Each row was made from one small tree. The marks that hang from a mark follow it in brackets, in alphabetical order. Every link used is in the known rows. Write each row's tree.
Known rows
zavaroz(gepoz(sisitov(beruge)) velak): [  4   1   6 -21  -3   7  14   0  18 -39 -16 -10   7  -3  32 -28  -2  10
  -7 -12   8  13 -23 -27  19  21 -22   5   2  17  -8  -4  -9  12  12 -25
   4  -8 -24 -17  23 -15 -21  19   5  -3  -6 -10   8 -34 -10 -38   3  15
   4  -1  11  -9  -8   8  14  -9  -8 -19]
zuzot(vege): [ 14   0   4 -15  -5  14   3  -6  10 -21   4  -7  19   3   4 -14   2  -7
  -8  12   2   1  -9  -7  13   6  -6  18   3   9   3  12   0   0   5   4
  -6 -22 -14 -11   0   2  -1  -1  -3  -9  -1  -8   7 -27 -15 -25   5  -3
  -2  -8   0 -12  -1   2 -10  16 -10  -9]
zuzot(sisitov vege(beruge gepoz velak) zavaroz): [ 11  30  16 -28 -10   4   8 -19  36 -23   0  -5  28   6 -10  -3 -14  -7
   9   1   4   9 -24 -30  12  20  -1  27  -2  24   9  -6 -10  22  16   4
   5 -30 -28   0 -25  -3  -7   3 -16 -20 -10  -3  25 -44  -6  -4  32  -2
  -4   1  13 -34  -1  -3 -32  40  -5 -11]
zuzot(vege(beruge) zavaroz(gepoz velak)): [  1  11   6 -26  -4  10  18  -4  18 -36 -14  -8  27  -2  12 -14 -17  -8
  -1  -5   7  17 -20 -24  20   7   0  20   1  27  -5  -1 -15  13  17 -19
   5 -15 -25 -16  12  -3 -23  -7  -8 -12  -8  -2  15 -48 -10 -25  27  -2
   6  -9  17 -39  -6  15 -10  17 -13  -8]
vege(gepoz(sisitov) velak(zavaroz) zuzot): [ 19  35   5 -23 -12   2 -10  -7  36 -19  -4 -15  14   2  15  -1  -6  12
 -18  -9 -11 -17 -22 -31   6  29 -18  30  -8  12  17 -10  -9  30  17  12
  -4 -12 -32   5 -22 -22   4  29   1  -5 -11 -20  15 -40 -10 -24  -4   1
   4  22  -9 -12  -7 -21  -3   3   3 -22]
vege(gepoz velak(zavaroz) zuzot): [ 14  28  -7 -29  -9   4 -11 -10  25 -15  -1 -17  16   3  19   0  -8   4
 -17  -9 -14 -16 -16 -29   7  21 -17  30  -4  12  17  -1  -5  28  24  18
  -8 -13 -27  11 -21 -17  10  20  -3   0  -9 -18   7 -38 -10 -26  -7  -3
  12  16  -9 -19  -6 -20 -12   5   2 -22]
sisitov(gepoz): [  9   0  -6 -20  -7   3   6  -6   4 -21   5 -13  16   6  16 -15   3  -1
 -12   6   1   3 -16 -13  22  12 -14  12  -2   2   7  15   2   5  -1   0
 -11 -28  -4  -1  -1  -5   2   9   1   0  -5 -15  -6 -19 -12 -29   0   3
  -8  -4   5  -8  -2  -1  -2   3   8 -20]
beruge(zavaroz(gepoz velak)): [  2  -8   5 -10   7  13   8   7   6 -33 -11 -12   6 -13  21 -15 -10  -7
 -10  -5   2  11 -13 -19  14   5  -5  13  -2  14   4   4 -14  20  13 -19
  -5   7 -20  -7  20 -10 -14   5  -5   4  -7 -13   0 -27 -16 -34   2  14
  12   3   6 -23  -1   4   5  -4  -4  -7]
velak(zavaroz(gepoz(sisitov))): [ 12  12   6 -12  -9   9   2  10  22 -32  -3  -6  14   0  23 -15  -1  -2
 -10   5   0  -2 -13 -15  23  19  -4  14 -10  13   2   1 -10  12   6 -13
  -2  -1 -28 -11   9  -9  -5  16  10  -5  -7  -8  12 -35 -15 -34  -7   1
   1   4  -8 -10  -5  -8   8  -3  -7 -19]
velak(zavaroz): [ 18   3  -2 -20  -8  11  -4  -2   8 -17   3  -9  10   3  19  -6   1 -11
 -13  11  -2  -9  -5  -8  25  17  -5  14  -6   0  10  10  -4   3   4   0
  -8 -12 -18  -2   1  -9   3  11   5  -4  -5  -6   7 -27 -17 -29 -11  -6
   2   2 -15  -9   0  -8 -10   0  -6 -17]
gepoz(sisitov): [ 21   0  13  -9  -8   3   6  -3  19 -20  -1  -8  12   1   7 -12   4  -1
 -14   9  -2  -1 -10  -9  16  20  -9  16  -3  10   8   4  -1   5  -5 -10
  -3 -17 -14 -15   6  -7  -4  19   4  -4  -6 -11   9 -20 -16 -23  -4   1
  -9   4  -6  -1  -2  -3   1   2  -2 -11]
zuzot(vege(gepoz)): [ 10  11   6 -13  -7  12   2  -3  21 -23   5  -8  18   3   1 -16  -1  -2
  -8   9   1  -2 -10 -16   9  10  -8  19   5  10  11   7   0  15   7   6
  -3 -29 -14  -2  -6  -6   4   2  -4  -9  -3 -14   5 -29  -9 -23  10  -3
   1  -2   0 -15  -3  -6 -13  17  -3  -7]
velak(zavaroz(gepoz(sisitov(beruge)))): [  8  10  -2 -19 -10   6   2   6  21 -35  -5  -4   9   1  35 -14  -1   8
  -6   3   3   1 -14 -23  30  27 -16   9  -6   8  -7  -2  -9   6   9 -15
  -2 -13 -30  -7   9 -13 -15  21  12  -1  -4 -13  15 -34 -14 -38  -7  10
   2  -1  -3  -1  -3  -7  10  -7  -7 -30]
beruge(zavaroz): [ 17 -11   2  -7   1   9  -2   1   5 -17   3  -6   8  -6   9  -2  -5 -12
 -13  11  -8   2  -1  -8  13  13  -5  16  -3   0  14  12  -8   7   3  -7
  -9 -12 -16  -2   6  -6  -5   7  -5   1  -3 -18   3 -14 -20 -21  -6   7
  -3   4  -8  -5   3  -7  -5   3  -2 -13]
vege(gepoz(sisitov) velak(zavaroz)): [ 20  28  11 -22 -13   8  -5  -5  32 -25  -2 -12  12   3  16  -5   2   8
 -15  -5  -2 -11 -23 -26   8  26 -14  20 -10  13  12  -6  -5  24   8   4
  -1 -10 -29   9 -15 -23   7  29   4  -3  -4 -11  13 -34  -8 -28  -1   3
  -2  18 -11 -12   2 -22  -6   4   0 -20]
beruge(zavaroz(gepoz(sisitov))): [ 13  -1  11   1   0   7   3   9  19 -33  -4  -4  12 -10  14 -12  -5  -1
 -11   6  -4   9  -9 -14  10  16  -2  16 -10  11   7   2 -16  16   7 -22
  -8  -2 -24 -10  14  -7 -14  15   0   2  -5 -19  11 -22 -22 -24  -3  11
  -3   5  -2  -8  -1  -5  13   1  -2 -14]
vege(beruge(zavaroz) gepoz(sisitov)): [ 25  12  10  -7  -6   4   2   1  33 -18   0 -10  15  -8   5   2 -13  -1
  -7   1  -8   6  -6 -21   7  30  -2  18 -14  10  21  -9 -12  26   6  -7
  -7 -20 -22   7  -8 -22  -7  24  -2  -5 -13 -26  11 -26 -17 -19   5   8
  -8  16  -1  -8   5 -14  -3   2   8 -17]
vege(beruge gepoz velak(zavaroz)): [ 22  27   0 -37 -10   7  -8 -11  31 -13  -5 -14  16   2  24   1  -8  -3
  -4 -13  -5  -6 -18 -29   8  21  -6  22 -12  12  16  -7   0  25  14  11
  -7 -17 -20  13 -21 -23   6  24  -2  -4 -10 -12   6 -41  -9 -31   3  -2
   5  14  -5 -25   3 -16 -15   3   4 -25]
zavaroz(gepoz(sisitov) velak): [  7   2  13 -12  -1  10  12   1  18 -37 -14 -12  12  -6  20 -27  -3   2
 -13  -7   6   7 -23 -18  15  12  -9  12   1  21  -2  -4  -9  18   7 -22
   1   3 -19 -20  22 -12 -13  15   3  -3  -9  -7   5 -35 -10 -35   4   5
   4   3   4 -17  -7   9  10  -6  -7  -7]
beruge(zavaroz(gepoz(sisitov) velak)): [  8  -2  12  -3   5  13   8   7  15 -38 -13 -10   7 -16  17 -17  -9   0
 -12  -4  -1  10 -18 -20  12  14  -5  12  -6  17   5  -2 -18  20   7 -27
  -1   9 -26 -12  23 -13 -16  13   0   3  -8 -15  11 -30 -18 -32   3  14
   2   6   4 -15  -5   3  13  -4  -8  -8]
zuzot(sisitov vege(beruge) zavaroz(gepoz velak)): [ -3  14  14 -24  -2   9  22 -11  19 -36 -10  -8  25  -1   7 -17 -19 -12
  10  -1  11  19 -23 -26  25  10   3  19   0  32  -6   0 -18  15  18 -20
   6 -12 -27 -20   6   6 -24 -11 -13 -19 -13   7  25 -55  -7 -16  29   0
   4  -8  18 -40  -8  21 -17  29 -17  -7]
sisitov(velak): [ 19  -3  -3 -27   0   9   2  -4   7 -15   3  -8  13   2  20 -19   4  -4
 -13  -3  -5  -2 -16 -13  18  13 -16  18   2   3  12  10  -3   2  -1  -1
  -3 -19 -12  -4  10  -7  -2   9   1   4  -2 -15   0 -23 -15 -36  -8   2
   0  -7   0  -2  -5  -4  -6   4   0 -20]
gepoz(sisitov(beruge)): [ 18  -3   4 -16 -10   2   4  -5  20 -25   0  -6  10   5  18 -12   5   6
  -9   8   2   1 -11 -15  19  30 -21   9   0   5   0   3  -1  -2   2 -12
  -1 -26 -17 -11   5 -11 -15  24   6  -4  -4 -17   9 -20 -13 -27  -1  11
 -10   0  -1   9  -2  -4   4  -3  -4 -25]

Write each row's tree
[  3  11  -9 -25   1  -2  -4 -15  13 -15  10 -18  12   0  19   0  -6   3
  -1  -5  -6   6 -25 -36  12  29 -28  19  -1   3   8  13 -13  14  26   7
 -14 -27 -24  10 -21  -6 -10  14 -12  -1  -8 -26  14 -30 -13 -17   5  21
  -4   6  16  -9  -6  -6  -3  10   7 -34] -> vege(velak zuzot(sisitov(beruge(zavaroz) gepoz)))
[  7  11   7 -30  -5  -4  18 -21  16 -16  -6 -18  19  -1   3  -6 -20 -13
  -3  -4  -6   3 -17 -25  22  25  -6  22   1  24   7   1 -21  19  16  -9
   3 -16 -24 -18  -4   2 -20   5 -14 -18 -18  -2  21 -45 -14 -10  11  -4
   0   5  11 -28 -14  14 -19  20  -8 -15] -> vege(beruge zuzot(sisitov zavaroz(velak)))
[ 18   0  -1 -29  -5   4   2  -5  20 -20   0  -4   8   6  25 -16   9  12
  -9   0  -1   3 -22 -22  23  30 -29  11   5   4   0   1  -3  -4  -2  -8
   2 -29 -19  -5  10 -14 -14  23   8   3  -1 -18  11 -23 -14 -38  -6  14
  -9  -7   4  14  -6  -6   4  -4  -5 -33] -> gepoz(sisitov(beruge velak))
[ 14  15   4 -18  -2   5   5 -14  25 -13  -5 -21  10 -11  11  -4 -22 -11
  -1 -13 -12   1 -12 -36   9  27  -8  23  -3  16  21  -5 -21  38  22   1
  -4 -13 -22  -1 -12 -15 -12  15 -16  -9 -19 -19  14 -45 -13 -18   8   6
   6  16   9 -28  -9   1 -11  10   1 -13] -> vege(beruge(zavaroz(velak)) gepoz zuzot(sisitov))
[  3  -1   6 -22  -9   0  12 -11  10 -28   7  -3  11   5   8  -6  -4 -12
   4  18   6   2  -7 -17  31  29 -15  11   7   9  -3  10  -9  -1   2 -14
   3 -30 -25 -11   1   6 -22   4  -9 -12  -8  -5  16 -21 -13 -10   8   9
 -11  -7   5  -5  -3   0 -15  19 -12 -23] -> zuzot(sisitov(beruge) zavaroz)
[ 13   0   3 -11   1   8   2  12  20 -29  -4  -2  10  -7  20 -15   0   4
 -13  -1  -8  10 -20 -19  14  19 -10  17  -6   7   8  -2 -20  13   8 -19
  -3  -4 -26  -3  15 -10 -15  11   2   6  -4 -24  11 -25 -21 -34  -5  12
  -1  -1   3  -3  -6  -5  11   0   1 -23] -> beruge(zavaroz(gepoz(sisitov(velak))))
[  0  -7 -11 -23  -1   8   9  -3  -4 -30   1 -11   6  -7  29 -10  -5   3
 -10  -5   4  12 -20 -27  22  24 -22   5   5   1  -1  12  -7   6   7 -10
  -8 -20 -17   4   9 -16 -17  12  -4   4  -3 -18   0 -25 -15 -36   4  24
  -4  -4  16  -7   3   4   6  -7   4 -27] -> sisitov(beruge(zavaroz(velak)) gepoz)
[  7  -6 -13 -20  -4   3  -1  -1   0 -25   8  -8   8   0  26  -5  -2   1
  -6   7   0  11 -11 -20  22  25 -19   8  -1  -7   4  14  -5   3   6  -6
 -12 -30 -13   7   0 -10 -10  12  -2   5  -4 -25   0 -14 -17 -28   0  19
  -7  -5  10   2   5  -5   4  -6   8 -35] -> sisitov(beruge(zavaroz) gepoz)
[  6  -9  -8 -13   3   6   1   9  11 -31  -3  -4   7  -9  29  -8  -4  -2
  -4   3  -3  15  -6 -19  17  16 -10  14  -4   3   2   8 -12   7  16 -17
 -10 -14 -20  -1  13  -8 -18   8  -2   6  -5 -22   5 -18 -19 -33  -1  17
   3  -6   3  -7   2  -1   5  -4  -3 -24] -> sisitov(beruge(zavaroz(gepoz)))
[ 19  21 -10 -41  -6   2  -3 -16  23  -1   2 -15  15   6  25  -7  -9 -10
   0  -9 -11  -8 -20 -28  30  30 -13  26  -9   8  14   4 -17  16  19  12
  -8 -17 -23   0 -16  -7  -8  13  -1  -7 -13  -9  22 -53 -16 -29 -11  -4
   6   3   1 -12 -13  -3 -13  13  -1 -33] -> vege(beruge zuzot(sisitov(velak(zavaroz))))
[ 19  11  -6 -34  -8   9  -2  -1  20 -21   2   0   7  10  34 -12   5   8
  -9   2  -4  -3 -23 -26  30  38 -30  11  -2   0  -2   2  -7  -3   2  -7
   2 -20 -29   3   5 -16 -14  24  12   2  -2 -12  19 -34 -15 -42 -11   9
  -6  -3  -5  13  -4 -14   4  -4  -8 -38] -> gepoz(sisitov(beruge velak(zavaroz)))
[ 12  23   6 -21  -7   0  -2 -18  28 -13  -3 -21  16   5   6 -10  -6   0
  -6  -9  -7 -10 -22 -32   4  18 -17  30   2  15  19   3  -8  31  19  15
  -7 -19 -19  -1 -22  -9   5  15 -12  -8 -11 -17  10 -34  -6 -13   2   1
   5  12   3 -22 -13  -8 -15  19   1 -12] -> vege(gepoz velak zuzot(sisitov))
[ 24  20   6 -34  -6   2  -2 -12  32 -12  -9 -16  17   0  14  -2  -5  -3
  -5 -15  -2   3 -20 -27   1  15 -10  26  -8  13  17  -7   0  24  16   8
  -8 -26 -12   7 -15 -22   7  22  -4  -5 -10 -17   2 -31  -6 -28  10   4
   0  10   2 -23   0  -9 -16   6   8 -18] -> vege(beruge gepoz velak)
[ 13   4 -16 -41  -6  12  -5  -3   8 -17   3  -3   6   6  38 -10   4   2
  -9   2  -2  -4 -17 -21  32  26 -27  11   1  -4   2   7  -6  -3   5   2
  -1 -23 -25   7   2 -13  -9  17   9   4   0 -12   9 -31 -16 -44 -14   7
   2 -10  -4   6  -3 -13  -5  -5  -8 -39] -> sisitov(beruge velak(zavaroz))
[ 19   9   3 -28  -1  13   8 -15  22 -13   2  -7  23   8  10 -18  -1 -12
   8   4  -1   8 -24 -22  20  17  -9  21  -3  12   5   6  -8   5  10   2
   0 -28 -13  -6  -5   0 -11   3  -5 -13  -9  -3  23 -46 -11 -26  11  -1
  -3 -11  11 -16  -5   7 -19  27  -9 -18] -> zuzot(sisitov(velak) vege(beruge))
[ 26  31   9 -29 -12  -4  -4 -15  46 -11  -8 -19  23   2   9   0 -10  10
 -11 -19 -12  -3 -23 -35  -5  27 -16  30  -8  20  19 -12  -7  32  22  10
  -7 -25 -21   1 -25 -22  -2  32  -1  -5 -16 -26  13 -40  -9 -21   5   2
   1  21   3 -15  -8 -13  -6   4   8 -20] -> vege(beruge gepoz(sisitov) velak zuzot)
[  3   5 -20 -28   0  -1  -2 -12   7 -14  12 -11  11   5  25  -8  -4   4
  -3  -2 -11   6 -24 -35  26  33 -31  16   3  -2   9  15 -19   8  18   3
 -10 -30 -21   9  -9  -3 -17   9  -9   5  -7 -30  13 -34 -16 -27  -6  22
  -3  -4  22   6 -10  -4   1  10  10 -43] -> vege(zuzot(sisitov(beruge(zavaroz) gepoz velak)))
[  7  -7 -13 -23   6   9  -2   9  10 -28  -2  -2   9  -6  36 -13  -2   3
  -5  -4  -4  11 -16 -25  20  15 -20  14   0   0   4   4 -15   7  15 -15
  -6 -15 -24   5  16  -7 -20   9  -2  12  -1 -26   5 -23 -20 -38  -5  18
   6 -12   8  -1  -4  -3   8  -2  -1 -34] -> sisitov(beruge(zavaroz(gepoz)) velak)
[ 26   8  -6 -27   4   2  -8 -12  25  -3  -6 -17  18  -7  13  10 -14  -5
 -12 -12 -16   2 -12 -25  -5  21  -8  32 -11  12  21   2 -10  20  26   5
 -16 -14 -19   5 -18 -15  -4  21  -8   2 -11 -27  13 -33 -19 -21   2   7
   4  13   1 -18   0  -6  -8   1   7 -24] -> vege(beruge(zavaroz) velak zuzot)
[  7  23  10 -22  -9   8   4  -8  26 -28   2  -4  22   7  -5  -4  -8   3
 -11   5   3   1 -20 -22   6  11 -10  26   5  16   9   1  -4  16  13   5
   4 -30 -29   1 -13  -5  -1   1 -13 -10  -2 -10  12 -27  -8 -13  25  -1
   1   0   5 -29   1 -11 -25  31  -7  -8] -> zuzot(vege(gepoz velak) zavaroz)
[ 26  24  15 -27  -9   0  -1 -10  41 -17  -9 -15  20   1  10  -4  -5   5
  -7 -13  -1   4 -24 -28   0  25 -11  23 -11  17  17 -13   0  28  11   1
  -4 -22 -15   4 -16 -25   1  29   1  -7 -10 -19  11 -35  -6 -25  10   4
  -4  17   1 -16   3 -13  -7   4   6 -19] -> vege(beruge gepoz(sisitov) velak)
[  7   8 -24 -44 -10   7  -2  -3   5 -20   8  -7  13  12  42 -12   5   7
  -6  -1  -1   0 -25 -28  37  29 -31   9  -1  -6  -1  13  -2  -2   6   4
  -6 -33 -20  15   0 -14  -6  14   7   6  -1 -15   3 -32 -12 -50 -11   9
  -5 -11   6   3  -3  -9  -1  -5   6 -49] -> sisitov(beruge gepoz velak(zavaroz))
[ 16  14   6 -22   0   1  -3 -19  17 -11  -2 -17  14   4   6 -10  -4  -5
  -8  -4  -4  -8 -18 -24   8  14 -15  26   0  14  12  11  -7  16  19   9
  -9 -16 -17  -8 -16   0  -1  14  -8 -10 -11 -15  13 -31 -10 -16  -1   1
   3   7   1 -17 -13  -1 -11  17  -4 -15] -> vege(velak zuzot(sisitov))
[ 16  -5   4  -7  -3   5   0   1  14 -26   1  -4   6  -7  15  -2  -2   3
  -8  13  -4   5  -7 -16  15  32 -18  10  -2   3   4   4 -10   4   5 -18
  -5 -19 -23  -4   6 -14 -17  24   0  -1  -3 -22  14 -15 -20 -25  -1  16
 -13   4  -2  10   2 -10   7  -2  -4 -26] -> gepoz(sisitov(beruge(zavaroz)))
[ 19  35  10 -32 -15 -12   2 -15  46 -18  -7 -11  26   3  -2   8 -18  10
 -13 -13 -12  -1 -20 -34   2  33 -14  36  -6  23  17 -14 -14  31  23   0
   2 -27 -32   0 -23 -17  -9  22  -7 -11 -15 -23  18 -39  -7  -7  13   0
  -2  17   4 -20  -7 -11 -14  13   8 -21] -> vege(beruge gepoz(sisitov) velak zuzot(zavaroz))
[  7   0 -17 -40  -5   3   4  -6   6 -19   7  -7  12  10  35 -19   7   8
  -6  -3   2   8 -28 -26  27  23 -32  10   5  -3   0  12   0  -2   3   2
  -6 -40 -11   7   4 -10 -10  13   4   4   0 -21  -3 -25 -10 -46  -3  16
  -4 -16  17   5  -5  -1   1  -2   8 -43] -> sisitov(beruge gepoz velak)
[ 10   3  -2 -28  -3   3   4   4  25 -31  -4  -2  14   4  33 -23   4  12
  -6  -7   1  11 -25 -27  23  23 -26  11   0   7  -4  -2 -12   4   8 -16
   1 -21 -21  -7  18 -12 -18  17   9   4  -2 -22  12 -31 -13 -43  -3  15
   1  -9   8   8  -9   0  12  -4  -1 -36] -> zavaroz(gepoz(sisitov(beruge velak)))
[ -2   0  10 -25  -4   5  16 -14   4 -33  -2  -9   6   2  13 -11  -9  -8
  -1   6  13   7 -16 -22  34  25 -19   7  12  15  -6   9 -11   5   6 -17
  10 -20 -26 -15  12   3 -23   7 -11 -12  -6   1  16 -28 -11 -17  14  10
  -6  -7  13 -12  -5   8 -12  15 -16 -18] -> zuzot(sisitov(beruge) zavaroz(velak))
